In the rows, zero is written as 128.
Known rows, with every step that occurs:
salat > kapuror > salit: [133 131 140 106  78 127  87 123 119 123 104 172 114 124 101 138 102 129
  92 166 146 125 157 158  86 110 167 135 128 124 120 166 110]
mimul > ridan > parekov > neges > salat > kapuror: [110 116 140 157 118 137 175 130 154 121 152 112 100 114  80 164 199 145
 133   4 138 142 149 133  60 106 130 129 127 142 110 141  98]
kapuror > salit > neges > mimul: [152 151 104 131  67 120  97 139 133 120 134 127 147 125  84 164 127 135
 133 169 125 133 137 122 153 154 165 138 141 114 135 167 121]
salit > mimul > salat > parekov > neges: [121  88 137  78 104 144 134 118 156 145 129 123 149 154 110 132 153 172
 139  86 162 127 138 126  62 158 122 132 147 100  91 139 116]
ridan > kapuror > neges > salat > parekov > salit: [110 149 154 172 127 114 126 153 133 109 104 153  96 120 103 148 163 128
  95 127 121 134 131 187  89 132 156 125 136 176  95 165 107]
salat > kapuror > salit > neges > mimul > ridan: [126 150 118 141  45 120 107 149 135 108 114 136 118 138  86 155 119 146
 124 131 141 132 148 121 118 122 146 161 124 125 135 155 111]
parekov > salit: [110 113 129 149 102 140  99 125 173 148 127 146 135 129 117 165 157 115
 100 142 156 126 128 119 107 156 152 126 128 135 125 155 104]
kapuror > parekov > neges: [127 121 150 133 114 100 135 128 158 147 129 137 157 137 107 141 168 131
 104 145 142 151 119 112 111 159 150 119 150 133 103 190 119]
ridan > parekov: [151 110 147 102 140 140 123 114 136 125 150 155 122 105  84 162 182 125
 125  84 120 135 153 151 114 114 156 125 144 103 101 159  96]
ridan > kapuror > parekov > neges > mimul > salat: [ 98 111 177 139 120 116 174 161 153 109 152 123 122 124 102 140 187 116
 112  77 126 152 132 136  83 189 150 132 116 129 116 180 115]
salat > kapuror > neges: [125 124 144 129  94 129  98 137 134 134 108 183 125 125 108 130 124 140
  94 169 138 125 151 171 117 118 142 145 153 128 116 167  97]
kapuror > parekov > salit > mimul > ridan: [116 122 163 140 104  87 106 158 189 122 112 164 129 171 110 137 163 132
 101 147 150 159 107  67 144 162 145 150 129 149 119 145 108]
salat > ridan > parekov > neges > mimul: [113 100 116 147 138 141 118 152 147 123 120  98 121 131 115 178 194 136
 143  67 134 113 149 170  67 132 118 121 152 119 102 159 114]
neges > ridan > mimul > salit > parekov: [138 128 107 104 121 122 119 128 167 118 144 174 124 121 110 153 179 131
 134 100 131 138 164 108 162 133 136 180 128  61 164 128  69]
parekov > ridan > mimul: [128 101 117 130 138 203 106 123 166 143 134 128 132 140 120 135 173 102
 131 141 131 139 154 135 116 141 133 141 119  98 117 150 108]
neges > mimul > ridan > kapuror: [102 125 144 150 114 145 132 162 164 103 144 163 107 114  99 168 177 122
 132  42 122 135 157 115 111 151 127 154 108 142 142 148 105]
parekov > neges > salat > kapuror: [107 119 115 159  80 159 150 120 151 151 144 101 126 109  97 152 168 143
 110  96 153 119 157 152  61 143 131  89 154 138 141 150 112]
salat > ridan > kapuror > salit > neges > mimul: [114 133 112 129  89 134  87 152 110  93  98 133 118 136 108 152 127 117
 125 155 126 109 157 170 111 120 146 151 126 118 123 166 133]
salat > ridan > mimul > salit: [ 96 108 107  77 153 145  96 128 155 131  97 175 119 138 131 158 144 116
 127 109 147 114 161 143 106 121 142 186 124  88 134 141  85]
parekov > salat > kapuror > neges > mimul: [ 95 125 127 187  88 156 132 163 158 146 111 118 138 148 120 147 164 146
 109 140 153 133 140 188  88 164 140 109 154 142 147 157 109]
ridan > parekov > salat > kapuror > neges > salit > mimul: [137 118 149 177 118 133 134 135 152 121 129 131 110 136  95 163 188 136
 123 134 126 146 148 190  89 133 153 121 166 139 115 139 109]
mimul > salat: [105  90 150  70 118 158 158 112 162 139 152 163 134 123  97 140 144 136
 116  68 165 125 144 128 107 155 153 138 118 104 139 145  79]
kapuror > salat > parekov > neges > salit: [128 149 146 146 122  95 142 134 153 127  92 120 141 138 113 170 151 161
 125 132 142 131 117 160  73 112 161 105 147 159  95 181 131]
mimul > salit > parekov > neges > salat > ridan > kapuror: [100 103  95 118 118  96 156 122 143 119 138 155 137 125 122 151 158 140
 131  66 164 123 164 143  71 126 153 139 113  90 127 148  99]
salat > ridan > mimul: [110 109 117  94 142 177  88 136 149 131  90 147 117 138 125 147 152 117
 123 139 140 110 166 162 117 119 126 151 140  97 134 144 106]
ridan > mimul > salat > parekov > kapuror: [107 101 143  75 155 168 148 142 163 132 102 123 106 141 102 152 168 144
 127  78 142 145 147 171  77 160 140 138 125  93 113 147 108]
salit > neges > kapuror > salat: [130 146 116 123  92 131 142 153 126 117 110 115 172 131  72 153 129 149
 120 172 133 128 132 152 175 145 149 105 150  96 148 166 134]
salit > parekov > salat: [132 103 107 130  95 143 146 117 157 149 132 131 175 151 116 137 164 154
 128 134 180 140 152 144 118 148 159  87 135  79 143 154 115]
salat > kapuror > neges > ridan > mimul > salit: [114 139 132 134 113 119 103 146 150 122 113 185 104 122 114 140 152 127
 103 134 119 132 154 155 131 119 130 198 143 108 140 143  68]
mimul > salat > ridan > kapuror > salit > parekov > neges: [101  83 137  91 117 119 154 133 124 105 114 133 128 146 123 123 126 133
 126  90 168 125 150 170  57 132 155 147  89  82  97 165 124]
ridan > parekov > salit > neges > kapuror: [135 129 123 164 112 129 129 140 138 113 135 101 134 119  69 188 185 122
 122 123 126 135 129 151 128 156 148 118 144 107 106 158 112]

Rows:
[107 134 109 124  74 106 152 116 151 126 141 144 133 151  92 137 145 137
 112 129 162 138 138 107 123 125 163 144 134 122 150 148  67]
mimul > salit > neges > salat > kapuror > parekov > ridan
[123 130 152 157 124 131 112 168 136 109 136 175 119 105 105 149 164 113
 113 129  97 136 152 171 132 159 143 148 136 137 116 171 113]
ridan > kapuror > neges > mimul
[100 116 162 102 132 118 105 143 125 101  84 177 110 146 118 128 144 112
  93 145 139 121 151 164 105 108 145 140 131 133 116 173 114]
salat > ridan > kapuror > parekov
[106 116 138  92 126 132 111 155 138 124  75 147 141 157 128 130 125 143
 112 151 152 108 134 168 126  92 152 116 133 118 136 162 121]
kapuror > salat > ridan
[ 99  79 153  61 153 152 152 126 144 116 124 145 106 137 102 147 159 137
 128  39 162 112 150 168  82 115 144 144 121  99 114 140  77]
mimul > salat > ridan > parekov
[124  91 110 103 119 113 129 109 149 117 150 194 146 138 124 135 147 121
 131  99 156 142 162 121 101 124 165 161  89  71 112 156  89]
mimul > salit > parekov > ridan > kapuror
[126 138  91 100 116 148 143 114 155 137 157 139 134 110  87 165 170 122
 139 108 126 135 157 114 156 150 162 167 138  78 160 132  81]
ridan > mimul > salit > neges > salat
[114  92 133 140 119 184 113 111 142 124 140 152 129 131 117 130 161  94
 117 120 132 131 158 151  86 122 139 131 105 122 102 164 118]
parekov > ridan > kapuror
[114 140 143 164 126 103 163 172 153  94 114 105 130 144  72 176 177 140
 131  78 129 152 107 127 139 128 150 141 109 124 110 152 119]
mimul > ridan > parekov > salit > neges > kapuror > salat
[133 102 161  78 108 137 116 129 121 102 139 172 115 123  97 119 126 112
 114 123 122 140 155 146  98 147 168 157 103 101 108 148 130]
ridan > kapuror > salit > mimul > salat
[ 97 118 136 144 132 136  94 175 132 102  94 168 108 130 125 146 147 119
 114 133 120 111 156 190 114 131 125 153 139 141 119 164 114]
salat > ridan > kapuror > neges > mimul
[127 146 133 121  80 137 125 131 129 118 124 150  95 108  84 144 123 138
  91 133 147 122 161 160  92 118 169 100 138 150 157 144  95]
neges > salat > kapuror > salit
[ 87 106 185 108  90 116 154 146 166 125 118 148 105 153 107 128 144 132
  81 116 180 137 125 131  85 157 163 136 114 128 134 155  75]
mimul > salat > kapuror > parekov > salit
[107 114 100 141  80 113 143 154 168 132 136 147 142 144 122 165 163 159
 132  88 177 134 162 134  87 170 157 123 125  84 169 140  80]
neges > mimul > salit > parekov > salat > kapuror
[ 98 139 106 179  50 144 140 148 148 129 112  90 137 164  99 156 145 150
 128 115 163 142 136 138  83 144 151 130 122 135 146 151 123]
parekov > salat > kapuror > salit > neges > mimul > ridan
[129 123 131 124  96 126  72 131 157 138  90 144 133 159 120 154 150 156
 115 152 156 123 130 129  79 138 134 122 154 134  91 145 116]
salat > parekov > salit > mimul
[122 131 141 154 116 112 165 135 140 108 139 114  92 116  77 163 176 140
 128  26 132 150 139 137  55 103 151 138 115 149  96 151 110]
mimul > ridan > parekov > neges > salat > kapuror > salit
[ 95 129 127 125 148  97 155 149 168 129 115 125 121 142 115 150 178 128
 113 104 144 144 129 125  96 155 153 143 141 130 133 157  94]
kapuror > parekov > neges > salat > ridan > mimul > salit
[ 98  93 144  99 158 123 167 153 129 100 110 107 111 133  89 164 141 138
 126  49 155 126 132 185  47 150 145 135 113 115  95 157 113]
mimul > salat > ridan > parekov > neges > kapuror > salit
[126 102 123 140  88 145  77 133 176 148 130 146 142 144 120 150 158 124
 111 166 148 126 134 107 121 168 139 127 142 119 126 134 120]
parekov > salit > mimul
[146 110 100 152  87 122 134 145 165 140 151 116 167 124 115 159 178 157
 146 116 152 137 153 122 117 178 132 101 144  81 130 164 119]
salit > parekov > neges > mimul
[163 113 114 115  98 117 103 121 139 118 122 159 149 151 113 125 115 134
 126 175 156 148 143 130 123 123 173 123 106  94 105 168 116]
kapuror > salit > parekov > ridan
[113 123 153 116 169 132 156 151 179 117  99 146  90 130  98 173 162 141
 124 106 128 155 134 182  96 168 149 159 137 135 113 149  98]
ridan > mimul > salat > parekov > kapuror > neges > salit
[135 116 152 143 143 101 145 159 190  97 124 154 103 135  84 185 179 141
 137  89 112 161 132 130 131 132 150 135 132 152 137 126 131]
neges > salit > mimul > ridan > parekov > kapuror > salat
[130 112 151 109 143 129 142 123 155 116 143 169 115 119  83 165 182 135
 135  27 129 146 142 114 114 103 144 160 118 123 103 147  90]
mimul > ridan > parekov
[124 100 153 132 114 142 130 140 174 113 158 120 102 134  94 155 209 130
 126  63 132 131 131 120 120 148 124 147 135 110 136 113  78]
neges > ridan > parekov > salit > mimul > salat
[135 125 166 159 112  99 130 129 153 108 142 156 124 121 100 150 177 106
 108 157 112 154 142 125 103 164 151 135 144 148 106 169 139]
ridan > kapuror > parekov > neges > salit > mimul
[126 128 146 110 126 134 119 141 140 126  77 130 146 173 125 125 138 159
 124 143 151 131 121 162  90  89 154 102 127 133  93 175 120]
kapuror > salat > parekov > ridan
[136 120 105 119 119 134 113 143 135 122  83 120 142 168 129 133 135 138
 130 175 163 142 150 173 108 131 172 122 117  76 127 155 132]
kapuror > salit > parekov > salat > ridan > mimul
[115 102  95 106 109 103 152 108 164 149 140 170 173 148 121 154 153 151
 129  96 184 144 147 120 104 150 177 134 116  71 144 149  88]
mimul > salit > parekov > salat
